Known rows, with every way that one mark hangs from another:
moben{logaf{biveten dosi vame{tevob tiko}} sigu}: [ 16   3  -1 -16   4  -1 -16  -2  -1  -7  16   9   2   2   0  -2  -3   6
  -7  -6 -14  14   7   1  18]
moben{logaf{biveten dosi{tevob}} sigu}: [ 11  -5  -1 -14   2  -6 -17  -4 -15 -19  29  14   0  -3   8   0   2  -6
  -9  -5 -26   4   4  -4   8]
logaf{biveten dosi{sigu} moben vame{tiko}}: [ -1  17   7 -17  -2  -9 -10 -13  14   0  16   9   7  -8   2 -11  -1  11
  -2  -2  -5   4   2 -10   1]
sigu{moben{logaf{vame}}}: [ 15  -2   8   4   2  -4  -6  11   0 -21   5  -1  -1   7   5   3   3  -2
 -14  -2 -18   2   6  -1   6]
robos{tevob}: [  2 -15  -3   7  -6   3  10   5   0 -16  -5  -6  -1   0  -5   6  11   4
  -8   4  -7 -10  -6  -8   6]
vame{logaf{biveten dosi} tevob tiko{robos}}: [ -7  -1  -2 -11   4   6  -3 -15   0  20 -12   4  14   2  -8   3   2   5
  10   7  25  10   9   6   0]
moben{logaf{biveten vame} sigu}: [ 22  -4   2  -9   0  -5 -12   7  -1 -15  19   9   3   3   2  -2  -4   0
  -8  -2 -25   4   8  -7  10]
sigu{moben{logaf{dosi vame{tevob}}}}: [ 13   0   6  -1   4  -1  -6   1  -2 -21   8  -4  -2   4   3  -2   5   4
 -15  -4 -19   8   1   4  15]
logaf{biveten dosi{tevob} moben{sigu}}: [ -1  -2  -2 -21  -5  -4 -19 -11  -7 -11  36  17   5 -13  10  -6   5  -1
  -6  -2 -23   0  -6 -11  -2]
tevob{dosi vame{tiko}}: [ -2  -4  -9  18  -3   8  -2  10   1   3 -17  -4 -16   3  -2  11   0 -10
  -1  -1   6  -3   1   1 -10]
sigu{moben{logaf{biveten vame{tevob{dosi} tiko}}}}: [ 16   1   2   3   4   0 -10  10  -2  -9   1  -6  -3   4   0   0  -9   0
  -8  -6  -2   9   6   4   5]
vame{tevob{dosi{sigu{moben}}}}: [  0  -6  -4  19  -2   3   3   4 -13  -7  -8 -22 -14   4   4  -2   4  -1
  -4  -5   5   8 -10   7  -2]
tiko{robos{logaf{vame} tevob{dosi{sigu{moben}}}}}: [ -2  -2   3   4   2  -2  20  -2   1  12 -17 -12   1   4 -11  -5   0   3
   6  -7  16   0 -12  16   0]
tevob{vame{logaf{biveten moben}}}: [ -1  -5   0   3  -7   2  -9  -5   5   2   5   9   3  -7   3   3  -3 -14
   2   8  -9  -4   8  -8 -17]
robos{logaf{biveten vame{tiko}} tevob{dosi{sigu}}}: [ -7   2   1   0  -6  -6  15  -5   4  17  -7 -11   2   0 -11  -7  -9   6
   8 -12  17   1  -6   2  -9]
buvik{logaf{biveten dosi vame{tiko}}}: [  1  -2   1  -9  -9   4   7  -5  15   0   8   7  12   6  -9  -4   2  18
   0  14 -20  -5   6 -12  10]
dosi{sigu tevob}: [-10   2  -2  16   0 -11   0   8 -10 -12   4  -1 -18   6  22   0   9  -5
  -6  -5  -1  -4  -2  -2  -8]
robos{logaf{vame{tiko}} tevob{dosi}}: [ -7  -6   0   1  -7   2  18   1   7  15 -12  -9  -1   6 -14   0   0   7
   2  -5  11  -3  -8   2  -4]
buvik{logaf munap}: [ -5 -14   5  13  -8  11  13   9   1 -14  -4  -6   2   2  -1  10   4   3
  -1  27 -25 -18   4 -15  10]
tiko{buvik robos{logaf{biveten dosi{tevob} moben}}}: [-13   2   5 -18   7  -1  16  -5   3  13   3  12  14  -7  -2  -1   1   1
  12   7   0 -19  -8  -6   0]
moben{sigu}: [  2 -10  -2   2  -6   1  -6   8  -9 -16   9   4   0   7   7   9  13  -4
  -7   2 -18   0  -1  -6   0]
logaf{biveten dosi{sigu{moben} tevob}}: [ -6   7   3  -2  -1 -11  -9 -11 -14 -15  19   1  -3  -3  17  -7   7   0
  -5 -12  -9   4  -3  -2  -4]
tiko{robos{logaf{biveten}}}: [ -4 -13   2  -6  -1  -2  11  -3   0   8  -3   3  14   0 -10   4   5   0
   9  12   1 -10   0  -7  -6]
vame{logaf{biveten} tevob{dosi{sigu}} tiko{buvik robos}}: [-10  10  -1   4  10   6   9  -1  -4  31 -28  -9   5   5  -5   1 -12  -2
  19  -1  44   4   4  14  -7]

Rows:
[ -6   1   5 -13  -4   0 -19  -4   1  11   9  17  16  -1   1   9  -3 -11
   5   6   7   6  16  -5 -21] : vame{logaf{biveten moben{sigu}} tiko}
[-12   6   1   4   8   8   1  14   7  12 -17  10  -3  -4   4  19  -4 -16
  10   5   6 -10   4   5  -2] : tevob{vame{tiko{buvik{munap} robos{logaf{moben{sigu}}}}}}
[ -3  -8   0  -7  -6   4  -2 -20  -8   2   7  -4  12   0  -2  -5   6   5
   1   7  -2   7   2  -6  -2] : vame{logaf{biveten dosi} tevob}
[ 17 -10   1  -7   0  -4 -14   5 -11 -19  20   9   5  -1   2   5  -2  -9
  -7   1 -24   1   8  -8   4] : moben{logaf{biveten} sigu}
[  7   9  -4   6   0  -2  -4   5   5   6  -6 -12  -6   5   2  -7  -9  11
   0  -9  14  12   1   3   1] : logaf{biveten vame{tevob{dosi{sigu{moben}}} tiko}}
[ -8   8  -2  17  -2   0  -6  -4  -4  16 -14  -5  -9   2   2   3 -10 -17
   9  -8  21   6   8   8 -24] : tevob{dosi{sigu} vame{logaf{biveten} tiko}}
[  1  17   2  -5   2  -6  -8  -9   4  -1   4  -6   0   2   6  -9   1  15
  -3 -13   5  17   0   4   9] : logaf{biveten dosi{sigu{moben}} vame{tevob tiko}}
[ 1 11  2 -2  9 -7 -7  1 -5 -9  8 10 -8 -5 11  2 -6 -8 -2 -7 -6 -5  7 -3
  3] : moben{logaf{biveten dosi{sigu tevob{vame{tiko{buvik}}}}}}
[  0   7   1  10   8   8  28  12   7  10 -21 -12   1  10  -6  -6  -5  10
   9   6   6  -9  -8  13  15] : tiko{buvik{logaf{vame{tevob{dosi{sigu{moben}}}}}} robos}
[ -5   1  -3   4   9   8  16  16   6   8 -30  -2   2   4 -11  13   3   3
   6   3  24 -14  -4   4   8] : vame{tiko{buvik robos{tevob{dosi}}}}
[  4  -1   5  15   0  -4   0   4 -15 -14  -2 -14 -10   3   2  -1   1  -9
  -7  -7  -2   3  -4   5  -7] : tevob{dosi{sigu{moben{logaf}}}}
[  2  -5  -6   3   4  14  26   7  12  13 -16  -1   6 -11 -19  -3 -13   1
  13  10   3 -22 -11   5   9] : tiko{buvik{logaf{biveten moben}} robos{tevob{dosi vame}}}
[-13  12  -4  11   6  -8 -10   2   0  14  -5  12 -14  -2  19   2  -7 -18
   8  -7  21   2   9  11 -20] : dosi{sigu tevob{vame{logaf{biveten moben} tiko{robos}}}}
[ 13   2   1   4   8  -3   5   9   6  -2 -14  -2  -7   5  -8  -1  -5   3
  -5  -2   9  -1   4   7  12] : moben{logaf{vame{tiko{robos{tevob{dosi{sigu}}}}}}}
[ -1  -7  -5   6   4   6   8   9   3   5 -24  -2  -1   3 -12  12   5   2
   2   5  21  -6  -1   5   4] : vame{tiko{robos{tevob{dosi}}}}
[ -6   9  -2  25   2   2  -6   9  -6   1 -17 -10 -20   4   6   8  -4 -17
   0 -14  14   7   0  14 -16] : tevob{dosi{sigu{moben}} vame{tiko}}
[ -4  -2  -2  -8   4   6  -7  -4   6  24 -10   8  13  -4  -7   4  -7  -3
  11  13  27   6  11   4  -9] : vame{logaf{biveten moben} tevob tiko{robos}}
[  5   3  -5  -6  -1   3 -11  11  13   3   6   6  -5   2   5   1   1   7
  -6   1  -3   9   1   1   7] : logaf{moben{sigu} vame{tevob tiko}}
[ -3  -7   3 -15  -1   1  17 -12  11   9  -3   4  11  -5 -15  -6   7  10
   4   6   0  -7 -12   2   9] : tiko{robos{logaf{dosi moben vame} tevob}}
[ -1  -8  -7  17  -3   3   7   3 -11  -5  -9 -21 -14   4   1  -3   5   2
  -3   0   5   3 -10   0   0] : vame{tevob{dosi{sigu}}}
[ -1   1  -6 -15  -4  -2 -21 -11  -4  -8  32  19  -2 -15  13  -5   1  -7
  -4  -5 -24   1  -5  -6  -4] : logaf{biveten dosi{tevob{vame}} moben{sigu}}
[  9   0  -1 -19  -6   0  -6 -14  13  -5  21   2   7 -11  -3 -16   2  19
  -6   6 -19   2  -7 -15  14] : logaf{biveten dosi moben vame{tevob}}
[-18   8   5  -4   9   2  19   2   4  14 -22   2   7   3  -7  11   5   1
  11  -1  23 -10  -3   7   3] : vame{tiko{buvik robos{logaf{dosi{sigu}} tevob}}}
[  8  -1   2  -8  -6  -1  -8   6  11  -9  17   9   1   1   5  -4   6   4
  -9   4 -22   0  -2  -8   3] : logaf{moben{sigu} vame}
[  9   3   0   9   1  -3   3   4  -2  -6  -8 -13  -7  -1  -6  -4  -8   1
  -5 -14  11   4  -4   8   3] : robos{tevob{dosi{sigu{moben{logaf{biveten vame{tiko}}}}}}}
[ -7  -5  -2  14  -4   4   5  -8 -12   8 -10 -18  -5   7   1  -5   2  -3
   2   1  15   9  -2   6 -11] : vame{logaf tevob{dosi{sigu}}}
[ -7   8  -2  -6  -2  -8 -13 -14  -3  -7  24  10  -7 -17  15 -10   0  -7
  -2  -5 -13  -2  -5  -7  -8] : logaf{biveten dosi{sigu tevob{vame}} moben}
[ -4  -6   3  -2 -10   0   9 -12  -1  -9  14  -1  10   0  -5  -6   5   7
   1  13 -24  -7   1 -12   2] : buvik{logaf{biveten dosi{sigu}}}
